Each row was made from one small tree. Brackets hold a mark, then the marks that hang from it, in alphabetical order. Every link used is in the known rows. Write each row's tree.
(in the rows, 128 means zero)
Known rows:
(koza febif): [115 127 112 146 138 151 133 109  92 135 160 128 146 142 132 144 141 138
  93 114 132 134 166 169]
(zalibof febif nole (toluk vunuz)): [ 82 151  89 161  19  64  85 156 174  82 121 120 169 131 170 134  98 171
 103 156 139 185 128 130]
(zalibof (nole (koza (febif vunuz)) patek)): [113 119 100 163 154 166  90 136 130 117 157 132 173 132 192 139 128 123
 124 138 128 149 184 124]
(febif (vunuz (nole (koza libi)))): [ 99 110 114 116 164 170 100 123 134 116 124 171 119 141 108  76  84  92
 155  95 175 178 191 157]
(zalibof nole (toluk koza vunuz)): [ 61 125  96 131  60  94  84 171 177 109 140 131 156 123 164 120 139 191
 101 121 173 158 138 133]
(zalibof febif): [124 158 120 150  94 113 130 136 139 108 134 145 139 141 142 159 128 119
 121 133 117 145 135 161]
(vunuz (nole koza (patek febif toluk))): [133 142 100 140 147 164  89 109 197 139 136 143 145 150 148 134 141  98
 151 108 158 130 144 114]
(zalibof (nole (patek (toluk vunuz)))): [ 92 119 102 154 123 133  89 142 145  82 122 140 150 161 215 148 114 157
 124 128 127 151 105 141]
(patek (toluk vunuz)): [121 109 122 134 117 122 120 107 111  79 105 165 122 185 136 154 114 148
 124  85 144 126 123 176]
(patek febif toluk): [131 127 137 141 116 114  81  85 135 119 104 148 112 168 144 154 148 130
  89 102 133 112 117 140]
(zalibof nole): [ 63 141 110 144 115 148  90 140 138 111 136 122 137 152 196 150 113 165
 124 131 139 178 122 145]
(patek (febif (vunuz nole))): [ 88 126 131 127 121 143  71 106 158 125  85 144 101 151 106  87 113  98
 116 112 157 159 137 144]
(nole (koza (febif vunuz))): [148 117 121 146 170 177 120 107  95 144 167 150 153 134 104 140 139  97
 125 104 143 130 237 153]
(toluk (koza febif (libi patek)) vunuz): [103  92 126  99 151 126 153 168  81 109 138 162 182 117 129 122 200 147
 112  89 152 102 186 176]
(patek (febif (vunuz nole)) toluk): [115 115 128 137 115 130  67  80 144 115  78 154 101 164 119  98 108 112
 103  96 155 138 139 135]
(febif vunuz): [101 106 128 130 154 155 107 123 112  97 111 177  96 152 108  91  86 108
 121  95 151 161 155 182]
(koza (libi vunuz)): [ 98 118 136 100 191 116 141 155 127  99 157 167 120 139 157 136 128 125
  96  98 138 146 136 179]
(patek febif (toluk koza (vunuz nole))): [108 119 131 120  82 110  88 111 161 121  79 143 135 160 122 127 170 134
 117  95 159  98 139 130]
(libi (vunuz nole) zalibof): [ 41 157 147 147 204 153 149 133 190 131 123 138  85 172 132 135 101 131
  95  94 143 146  75 147]
(koza febif libi): [120 100 115 113 168 123 142 126  65 124 182 150 167 123 165 130 146 130
  96 116 136 143 184 170]
(vunuz (nole koza (patek toluk))): [132 141  93 141 157 173 106 117 188 132 151 150 145 152 153 137 129 109
 160 103 162 137 148 125]
(vunuz (nole (koza febif) (patek toluk))): [138 138  87 149 156 175 110 108 168 142 161 139 161 144 149 136 136 110
 147 108 157 131 169 124]
(nole koza): [139 137 126 135 165 170 118 121 134 135 169 155 139 145 124 174 151 107
 146 100 144 131 189 153]
(koza febif (libi patek zalibof)): [103 103 133 130 241 142 156 123  48 125 176 162 156 125 179 135 161 145
  78  97 127 138 138 158]
(vunuz (nole patek)): [ 93 146  93 132 144 164 108 135 194 121 136 142 127 152 157 116 116 121
 148 112 160 158 100 144]
(libi (patek (toluk vunuz))): [120 125 123 145 177 164 120 117  98  84 112 168 118 166 141 158 147 166
 107  67 138 128  97 181]
(koza (febif (vunuz (nole patek))) libi): [113  85 102 113 179 136 126 125  81 115 157 162 161 118 150  72 111 104
 109 114 152 160 198 161]
(libi (zalibof nole)): [ 48 134 141 154 170 142 120 130 129 119 134 142 116 166 195 154 111 154
 116 122 131 164  82 134]
(libi patek (zalibof febif)): [ 92 156 148 171 209 152 148 130 113 112 130 165 117 149 161 165 150 145
  97 100 111 137  67 149]
(nole (koza febif libi)): [151 111 121 123 186 153 134 120  87 142 196 154 176 123 143 158 165 104
 128 108 141 129 232 150]

Which tree is each row?
[129 112 127 143 162 134  92 130 159  99 110 169 114 146 147 110 134  87
 105 119 124 120 108 151]
(nole (patek (febif vunuz)))
[144 113 135 117 211 163 109 126 106 124 161 176 147 125 134 143 162  98
 132  91 146 137 197 150]
(nole (koza (libi (patek (febif vunuz)))))
[186 118 115 154 189 157 116 119 149 114 170 179 151 149 164 174 157  96
 135  99 126  91 165 137]
(nole koza (patek toluk))
[130 127 142 131 109 112  90 109 145 138 114 153 123 145 139 150 189 135
  87  96 143  84 141 129]
(patek febif (toluk koza))
[ 34 148 155 161 198 140 135 145 164 114 126 132  97 168 175 156 104 151
  77 113 120 149  78 142]
(libi vunuz (zalibof nole))
[ 97 127 101 157 131 139  88 139 149  94 135 141 145 155 224 152 119 156
 117 130 127 150 106 133]
(zalibof (nole (patek toluk)))
[173 107 117 138 227 148 142 143 128 125 198 165 179 118 161 153 170  81
 106 113 118  97 204 144]
(nole (koza febif (libi vunuz)) patek)
[106 128 116 111 128  89 120 166 176 131 184 168 126 105 131 121 162 157
  71  95 171 124 145 152]
(zalibof (toluk (koza (libi vunuz))))
[129 107 141 139 125 120  72  82 121 107  83 166  98 165 122 113 118 112
  89  96 139 125 140 146]
(patek (febif vunuz) toluk)
[ 83 155 116 138 171 157 129 148 208 115 129 136 103 156 130 128 112 122
 100 100 143 140 103 161]
(libi (vunuz (nole patek)))
[102 110 108 129 150 160 100 129 154 109 110 176 111 143 123  69  96 106
 136  93 169 149 154 153]
(febif (vunuz (nole (patek (toluk koza)))))
[114 109 125 103 150 126 147 159  98 149 184 156 169 100 151 130 200 139
 100 105 151 102 200 156]
(toluk (koza febif libi))
[100 128 148 162 233 165 147 117  89 131 144 173 119 148 163 162 180 172
  77  68 132  99  90 143]
(libi (patek (toluk (koza febif))) zalibof)
[ 92 160 119 140 167 171 130 131 183 142 144 122 122 148 107 140 123 121
 103  97 150 139 162 154]
(libi (vunuz (nole (koza febif))))
[110 106 136 105 205 135 108 135  93  99 134 179 125 127 159 115 151 124
 102  92 142 153 130 169]
(koza (libi (patek (febif vunuz))))
[ 80 162 150 168 161  89 150 143 189 116 141 150  96 146 128 149 110 135
  51 113 120 129  83 144]
(libi vunuz (zalibof febif toluk))
[119 147 102 136 151 171  92 122 205 143 140 137 144 143 142 128 143  91
 156 117 158 140 144 118]
(vunuz (nole koza (patek febif)))
[ 86 137 137 159 216 147 137 135 125 141 165 167 116 122 146 141 178 176
  61  79 148 119  84 141]
(libi patek (zalibof (toluk (koza febif))))
[106 154  91 144  36  73 110 142 191  95 123 139 147 135 112 118 104 141
 115 129 157 167 126 148]
(zalibof febif (toluk (vunuz nole)))
[ 91 166  93 157  29  71  87 174 191 128 162 123 172  94 182 136 148 177
  85 153 147 156 154 109]
(zalibof febif nole (toluk koza))
[ 90 146  91 166  45  80  70 148 167  96 130 136 146 113 164  99  78 154
  87 153 143 195 153 125]
(zalibof (febif vunuz) nole toluk)
[107 142  98 137 131 149  90 114 196 123 118 140 126 157 159 117 124 118
 133 111 157 142  98 127]
(vunuz (nole (patek febif toluk)))
[102 140 102 110 156 170 110 126 165 142 162 144 148 140 141 128 126 113
 169 103 176 169 172 137]
(vunuz (nole (koza libi)))
[ 71 126 135 163 182 134 120 129 137 108 136 153 121 168 215 155 115 150
 111 122 122 145  71 126]
(libi (zalibof (nole (patek toluk))))
[ 43 157 141 176 230 146 122 150 169 112 138 143  93 143 170 149 127 190
  34  88 131 152  47 137]
(libi patek vunuz (zalibof nole toluk))
[122 111 138 134  96 103  88  91 130  92  73 150 121 183 127 146 139 129
 104  99 136 113 117 152]
(patek febif (toluk vunuz))
